Each row comes from the steps of one path. Every step used is in the known rows, and no mark comes twice. Write the path behind each row, first mark first.
Known rows:
a -> l -> y -> r: [ 1.94  0.31 -1.89  1.59  4.70  2.74  4.15  2.68 -1.11 -2.25  0.85  0.20
  2.94 -0.22  1.66 -4.00 -3.49  2.74  0.80  1.00 -2.26 -2.42 -2.33 -3.22
  4.58  2.57]
k -> l -> y: [ 1.60  1.84  2.42 -0.62  2.79  0.32  2.30  1.83 -3.11  0.19 -0.83 -1.36
  3.44  3.18  2.18  1.25 -2.39 -0.90  0.12 -2.06 -0.24 -2.68  0.32 -1.67
 -2.27  1.60]
l -> y -> a -> t -> r: [ 0.30 -0.80  0.62  2.58  1.50  1.67  3.10 -0.51 -1.05 -2.35 -3.03  0.36
 -1.51 -0.56  0.30  0.67 -1.03  5.15  2.90  1.24 -2.75  2.07  0.76  0.10
  0.82 -1.26]
a -> t -> r -> l -> y: [ 2.01  1.86 -3.13  4.54  5.14 -1.60  2.99 -0.15 -0.20 -2.60 -3.17 -0.47
  1.63 -0.73 -0.10  1.11 -2.97  3.51 -0.41  3.68 -2.07  0.21 -0.27  4.41
  2.12 -0.88]
r -> l -> y -> a -> t -> k: [-0.32  2.06 -1.44 -0.33  1.72  0.17  3.38  0.94 -1.54 -4.38 -4.40  2.10
  0.24 -0.20  1.27 -1.17 -1.50 -1.14  1.33 -1.25  1.44  3.00 -0.18 -0.29
  1.15  1.62]
r -> l -> y -> a -> t: [ 1.33  1.64 -1.18  0.00  1.36  0.45  2.86  1.51 -1.58 -4.49 -4.59  2.92
 -0.23  0.97  1.27 -0.49 -0.64 -1.12  0.09 -1.57  0.70  3.03 -0.62 -0.37
  2.87  1.38]
l -> y -> a -> t -> k: [-1.68 -0.93  1.10  2.62  1.11  2.42  3.40 -0.41 -1.14 -2.15 -3.17 -0.41
 -0.22 -2.26 -0.05 -0.30 -1.55  3.72  5.15  0.07 -1.64  2.59  0.41 -1.62
 -1.28 -0.25]
r -> l -> y: [ 2.65  2.53 -1.61 -0.85  3.61  0.21  1.80  2.29 -1.79 -3.54 -2.48  4.02
  0.08  1.82  0.89  0.10 -1.25 -2.55 -1.55 -2.86  2.44  3.18 -0.99 -0.42
  2.86  2.82]
a -> r -> l -> y -> t -> k: [ 1.24  1.50 -3.69 -1.70  2.29 -2.72 -0.93  0.65 -1.70  0.35 -2.44  2.02
 -0.26 -0.17  3.08  3.48 -0.61 -1.91  0.74 -0.97  5.10  1.38 -2.28  1.09
  0.52  3.29]
t -> l -> y: [ 2.41 -1.78 -1.48 -0.47  5.03  5.65  2.35  1.92 -1.79 -1.15  0.75  1.18
  0.53 -2.18 -2.73 -3.76 -0.74  1.88 -2.56  0.65 -1.44  2.19 -3.36 -1.10
  2.20  3.78]
r -> l -> y -> a: [ 1.56  1.91 -0.81 -2.01  1.01  0.25  2.29  1.90 -1.77 -4.16 -3.71  3.57
 -0.87  1.26  1.71 -0.92 -0.78 -1.27 -0.53 -2.18  1.79  3.12 -0.42 -0.87
  3.09  1.62]
r -> l: [ 2.61  2.84 -1.76 -2.04  1.77 -1.52  0.74  3.35 -0.90 -2.87 -2.23  1.99
  1.96 -0.47  1.51 -2.25 -3.16 -1.65 -2.03 -0.57  2.80  0.71 -1.81  0.60
  3.39  2.03]
t -> r: [ 2.67  1.69 -1.70 -0.69  3.47 -3.04  0.61  0.46  0.39  0.30  0.95 -1.31
  0.33 -1.82  1.20 -1.25 -5.37  6.90 -2.17  5.31 -0.32 -2.14  0.70  4.38
  2.41 -2.25]
y -> a -> r -> l: [ 0.47 -0.56 -0.38 -3.24 -3.54 -2.54 -0.47  1.13 -1.82 -2.05 -4.15 -0.66
 -1.51 -1.93  4.60 -2.12 -1.10  2.77  1.32  2.16  1.78 -0.58 -0.53  0.48
  2.31 -0.61]
r -> l -> y -> t -> k: [ 0.67  2.89 -2.18 -2.14  2.25  0.11  1.75  2.27  0.59 -1.27 -1.99  4.42
  1.73 -0.64 -0.13  1.11 -2.57 -3.27  0.48 -2.83  2.99  3.01 -2.87 -0.74
  2.07  3.38]
t -> l -> y -> a: [ 1.31 -2.39 -0.66 -1.59  2.39  5.61  2.75  1.55 -1.70 -1.95 -0.45  0.74
 -0.54 -2.65 -1.91 -4.87 -0.43  3.15 -1.59  1.38 -2.28  2.08 -2.87 -1.50
  2.51  2.76]
y -> t: [ 0.90  0.28  0.15 -1.89 -2.07  0.13 -1.10  3.84  4.73  3.96  0.79  1.73
  4.44 -5.48 -1.79  1.25 -5.22  1.41  2.56  0.50 -0.19 -1.03 -6.31 -0.41
  2.86  1.16]
k -> y: [-2.08  2.03  2.81  1.19  2.61 -0.54 -0.82  1.35 -1.36  1.10 -0.73  0.54
  5.18 -1.89  0.27 -2.14 -4.46 -0.01  2.95  0.28  3.10 -0.86  0.16 -4.21
 -2.07  4.72]
y -> r: [ 3.52 -0.25 -0.77 -3.22 -0.29  0.15  2.84  2.93  0.49  0.78 -1.40 -1.73
  4.45 -6.57  0.29 -0.62 -7.14  5.20  0.60  2.83 -0.48 -3.69  0.24  0.49
  0.11 -2.44]
l -> y -> a -> t: [-0.10 -1.27  1.41  2.90  0.88  2.65  2.88  0.08 -1.14 -2.42 -3.26  0.57
 -0.83 -0.98 -0.02  0.43 -0.60  3.67  3.97 -0.16 -2.40  2.54 -0.09 -1.57
  0.39 -0.47]
k -> r -> l -> y -> a: [ 5.82  1.12 -0.90 -4.10 -3.00 -0.51  3.80  3.36 -2.97 -1.91 -3.20  0.13
  0.10 -0.38  1.44  1.34 -0.24  1.33 -0.36 -0.63 -1.49 -3.37  1.33  1.30
 -0.48 -1.31]
y -> t -> r: [ 1.66  1.16 -1.57 -2.48 -0.75 -1.86 -0.64  2.41  5.12  4.16  1.39  1.48
  3.00 -4.74 -1.07  1.92 -5.95  4.14  0.37  3.42 -0.80 -2.00 -4.68  2.77
  3.91 -0.74]
l -> y -> a: [ 0.34 -1.03  1.95  0.31  0.18  2.50  2.05  0.70 -1.28 -2.00 -2.03  1.34
 -1.62 -0.57  0.61 -0.42 -0.90  3.45  2.93 -0.94 -1.02  2.57  0.28 -2.33
  0.75 -0.17]
k -> a -> t -> r: [ 1.74 -1.56  1.17  0.80  0.23  0.30  2.12  2.63 -2.22 -0.20 -1.89 -1.14
  0.36 -3.15  0.92 -0.34 -2.80  6.37  1.50  3.95 -5.29 -5.80  0.14  5.09
  1.84 -4.70]

Which path is each row?
[ 0.40  0.44 -0.27 -0.96  0.51  1.97  2.14  1.72  1.27  2.60  0.15  1.79
  1.95 -3.29 -1.90  3.66 -2.65  1.21  4.31 -1.85 -0.18  0.69 -2.40 -1.24
 -1.85  1.51]  l -> y -> t -> k -> r
[-1.93  1.16 -0.58  3.44  3.34 -0.24  4.82 -0.01 -0.82 -0.04 -3.15 -4.80
  6.55 -4.50 -0.22  0.27 -5.47  2.34  4.82  2.23 -1.56 -2.81  0.23  0.76
 -5.11 -0.27]  a -> t -> k -> l -> y -> r
[ 5.49  0.87 -1.14 -2.33 -2.56 -0.41  4.38  3.06 -2.89 -2.19 -4.06 -0.46
  0.79 -0.58  1.04  1.93 -0.11  1.45  0.34 -0.20 -2.46 -3.39  1.12  1.89
 -0.67 -1.50]  k -> r -> l -> y -> a -> t
[ 3.14  1.08 -3.16 -0.61  3.23 -2.64 -1.04  0.73 -3.50 -1.23 -2.79  2.09
 -1.54  1.79  3.73  2.87  0.62 -1.25 -0.97 -0.92  4.55  1.56 -1.04  1.22
  1.68  2.96]  a -> r -> l -> y
[ 0.52  0.85 -1.89  0.93  2.63  2.09  3.43  2.97  0.42 -0.02  1.89  0.36
  3.41 -0.96  0.73 -2.85 -2.78  1.32  2.89  0.20 -2.25 -2.98 -4.28 -3.03
  3.28  3.53]  a -> l -> y -> t -> k -> r
[-1.83  3.68  0.49 -1.33  1.22 -2.23 -0.92  1.55  1.95  3.20 -0.61  3.19
  5.59 -2.23 -0.24  0.73 -5.28 -0.73  1.48  1.22  2.98 -1.18 -1.85 -1.73
  0.71  4.49]  k -> y -> t -> r -> l
[ 3.45  3.31 -3.35 -1.37  4.98 -2.67  1.89  0.23 -0.86 -2.22 -0.87  2.06
 -1.28  1.57  1.74  0.29 -3.30  3.08 -3.94  2.55  1.15  0.48  1.24  4.13
  3.72 -0.55]  t -> r -> l -> y
[-3.25  0.59  2.86 -0.57 -1.09 -1.71 -1.35  0.11 -2.21  0.77 -2.87 -0.19
  2.69 -2.06  2.98 -1.96 -2.69  1.57  4.24  1.56  3.17 -1.05  1.06 -3.75
 -2.00  3.36]  k -> y -> a -> r
[ 1.00  0.93 -2.30  1.91  4.48  1.69  2.42  2.50  1.17 -0.56  2.16  1.76
  2.12  0.71  1.05 -2.84 -2.86  2.26  0.72  1.23 -2.37 -1.64 -4.75 -2.04
  6.44  3.31]  a -> l -> y -> t -> r
[-1.04 -1.58  1.67  1.68 -3.13  0.10  1.92  1.03  0.40 -2.17 -3.96 -3.04
  1.65 -4.84  0.96 -3.31 -3.13  5.75  4.25  3.70 -3.25 -0.92 -0.90  0.20
  1.07 -2.51]  y -> a -> t
[-2.49  1.36 -0.10  3.95  3.14 -1.20  3.22  0.42 -0.49 -0.08 -2.46 -5.54
  6.75 -4.48  0.07 -1.47 -5.54  1.82  4.75  2.78 -1.11 -3.05 -0.80  1.15
 -4.68  0.38]  a -> t -> k -> l
[ 4.18  1.60 -2.40 -4.73 -0.02 -0.76  3.42  3.26  0.07 -1.24 -3.00  0.26
  4.16 -4.71  1.16 -0.74 -6.33  1.94 -1.42  1.56  1.10 -2.62  0.18  1.00
  1.74 -1.20]  y -> r -> l
[ 0.78  2.28 -1.28 -2.93  1.14  0.65  1.97  2.95 -0.28 -1.14 -2.31  4.72
  0.95 -0.69  0.44  1.27 -2.02 -2.87  0.67 -3.05  1.81  1.47 -2.36  0.03
  2.31  2.27]  r -> l -> y -> t -> k -> a
[ 3.15 -0.32 -0.26 -0.43  2.82  2.72  3.51  1.41 -0.96 -0.38 -1.49  1.34
  1.19 -2.19 -0.55  2.15 -3.47  3.33  1.35 -0.79 -0.47  0.71  0.84 -1.30
 -0.36 -0.41]  l -> y -> r
[-3.61  0.98  3.95 -0.42 -1.21 -0.54 -0.27  0.91 -1.15  0.20 -2.31 -0.11
  3.85 -2.74  1.43 -3.66 -4.01  1.71  4.39  1.23  1.96 -0.94  1.05 -4.64
 -1.68  3.06]  k -> y -> a
[ 6.67  1.53 -1.42 -3.35 -1.15 -0.54  3.44  3.58 -3.05 -1.38 -2.38  0.49
  0.81  0.28  0.90  2.16 -0.45  0.41 -1.08 -1.16 -0.92 -3.30  0.90  1.58
 -0.54 -0.43]  k -> r -> l -> y
[ 1.28 -0.98 -1.28 -3.12 -0.73  2.95 -0.27  4.12  4.27  3.57  1.49  1.73
  4.44 -6.39 -3.45 -1.51 -4.19  1.30 -0.27  1.63 -1.34 -0.81 -8.05 -0.33
  4.11  2.96]  y -> t -> l
[ 1.67  2.30  1.30 -1.81  1.73 -0.61  1.99  1.72 -0.58  2.33 -0.23 -0.22
  3.71  2.41  1.55  3.21 -3.21 -0.32 -0.21 -0.92 -0.87 -3.33 -1.20 -0.23
 -0.81  1.11]  k -> l -> y -> t -> r
[ 6.37  1.75 -1.48 -4.24 -2.35 -1.81  2.76  4.23 -2.42 -0.87 -2.19 -0.78
  2.15 -1.53  1.35  0.50 -1.88  0.94 -1.35  0.36 -0.83 -4.95  0.36  2.25
 -0.32 -0.99]  k -> r -> l
[-0.28 -0.94  0.93  1.64 -0.34  2.12  4.02  0.05 -1.71 -1.81 -3.38 -1.06
 -0.22 -2.28  0.04  0.68 -0.85  4.11  5.14  0.25 -2.61  0.80  1.19 -0.87
 -2.43 -1.11]  l -> y -> a -> t -> k -> r
[-2.32  0.29 -0.52 -3.34  0.48 -1.63  0.79  1.66 -3.16  0.53 -1.21 -2.00
  1.11 -5.05  2.96 -2.25 -3.86  1.85  3.69  1.38  2.60 -3.56  0.48  2.09
 -3.07 -0.47]  t -> k -> a -> r -> l
[-2.14  2.70  1.30 -0.69  1.09 -1.70 -1.23  1.26  2.28  4.21  0.20  2.22
  5.74 -3.10 -0.60  0.67 -5.64  0.76  2.56  1.81  2.33 -1.64 -1.81 -2.00
 -0.08  3.95]  k -> y -> t -> r
[ 2.85 -1.23  0.34 -3.62 -1.17 -1.07 -0.68  3.73 -4.67 -0.22 -2.40  1.25
 -1.73 -0.91  4.12  0.55 -0.30  1.48  0.05  0.41  0.10 -4.58 -0.47  3.31
  2.37 -1.57]  k -> a -> r -> l
[ 1.02  0.51 -1.31  3.30  5.64  2.49  2.68  2.60 -1.37 -2.57  1.60  0.65
  1.84  1.51  1.60 -4.80 -2.11  1.70  1.09  0.11 -1.70 -0.99 -3.26 -3.54
  5.00  3.81]  a -> l -> y
[-0.96 -0.29  0.76 -0.80  0.87  2.75  1.59  1.97  1.08  2.28  0.13  2.97
  1.27 -3.17 -1.64  2.73 -2.72  1.08  4.67 -2.10 -0.28  0.94 -2.70 -1.37
 -0.55  1.22]  l -> y -> t -> k -> a
[-4.03  1.16  3.00  0.52 -0.09 -0.07  0.61  1.41 -1.31 -0.72 -1.54 -0.34
  4.45 -1.77  2.41 -6.13 -3.96  1.50  4.12  1.80  0.96 -2.21 -0.09 -5.74
  0.44  4.33]  k -> y -> a -> l
[ 3.02  1.21 -3.25 -1.46  1.89 -3.73 -1.85  1.48 -2.85 -0.87 -2.65  0.65
 -0.30  0.24  4.14  1.28 -0.79 -0.69 -1.27  0.60  4.71 -0.13 -1.70  1.93
  1.91  2.34]  a -> r -> l
[-7.05  2.03  1.40 -0.55  1.26 -1.02  1.79 -0.01 -0.88  0.24 -0.60 -2.95
  5.38 -5.50  1.81 -6.86 -6.42  1.86  6.45  2.34  3.07 -1.83  0.73 -4.07
 -4.40  3.72]  t -> k -> y -> a -> l
[-0.78 -2.41  0.56  0.77 -2.20  2.17  2.67  1.35  0.02 -2.39 -3.54 -2.84
  1.66 -5.55 -0.19 -5.32 -2.34  5.60  2.36  4.56 -4.11 -0.69 -2.18  0.21
  1.86 -1.18]  y -> a -> t -> l
[-0.97  0.52 -0.02  0.00  1.97  2.21  1.39  1.24  1.92  2.22  0.31  2.61
  2.01 -3.14 -2.00  2.62 -3.27  0.69  4.44 -2.05  0.82  2.44 -3.04 -2.00
 -0.77  2.39]  l -> y -> t -> k
[ 1.29  1.97  2.08 -1.50  1.06  0.35  1.87  2.36 -0.79  2.14 -0.48 -0.08
  4.43  2.07  1.27  2.96 -2.81 -1.63  0.93 -2.39 -0.61 -2.83 -2.04 -1.84
 -1.29  1.96]  k -> l -> y -> t
[ 2.29  2.59 -1.83 -1.82  1.85  0.30  1.26  2.91  0.51 -1.47 -2.28  5.21
  1.16  0.66 -0.10  1.79 -1.78 -3.15 -0.69 -3.13  2.30  2.99 -3.26 -0.73
  3.87  3.27]  r -> l -> y -> t
[ 1.97 -1.83 -2.31  4.00  4.70  4.31  4.35  1.18 -0.65 -1.57 -2.57 -1.43
  3.58 -4.50 -3.25 -1.24 -2.33  3.50  0.42  3.02 -4.16  0.22 -2.86  1.00
  0.78  1.24]  a -> t -> l -> y -> r
[-2.30 -0.05  0.69 -3.81 -2.95  0.26  0.09  3.60  3.50  4.62  0.87  0.45
  4.42 -8.09 -1.21  0.10 -6.09  1.94  5.30  0.79 -0.09 -3.18 -4.84  0.48
 -0.25 -0.09]  y -> t -> k -> a
[ 2.83  1.10 -3.33 -1.25  2.03 -2.45 -1.47  1.20 -1.79  0.04 -2.61  2.97
 -0.87  0.98  3.05  3.99  0.35 -1.84 -0.42 -1.17  4.32  1.44 -2.72  1.07
  2.28  3.15]  a -> r -> l -> y -> t
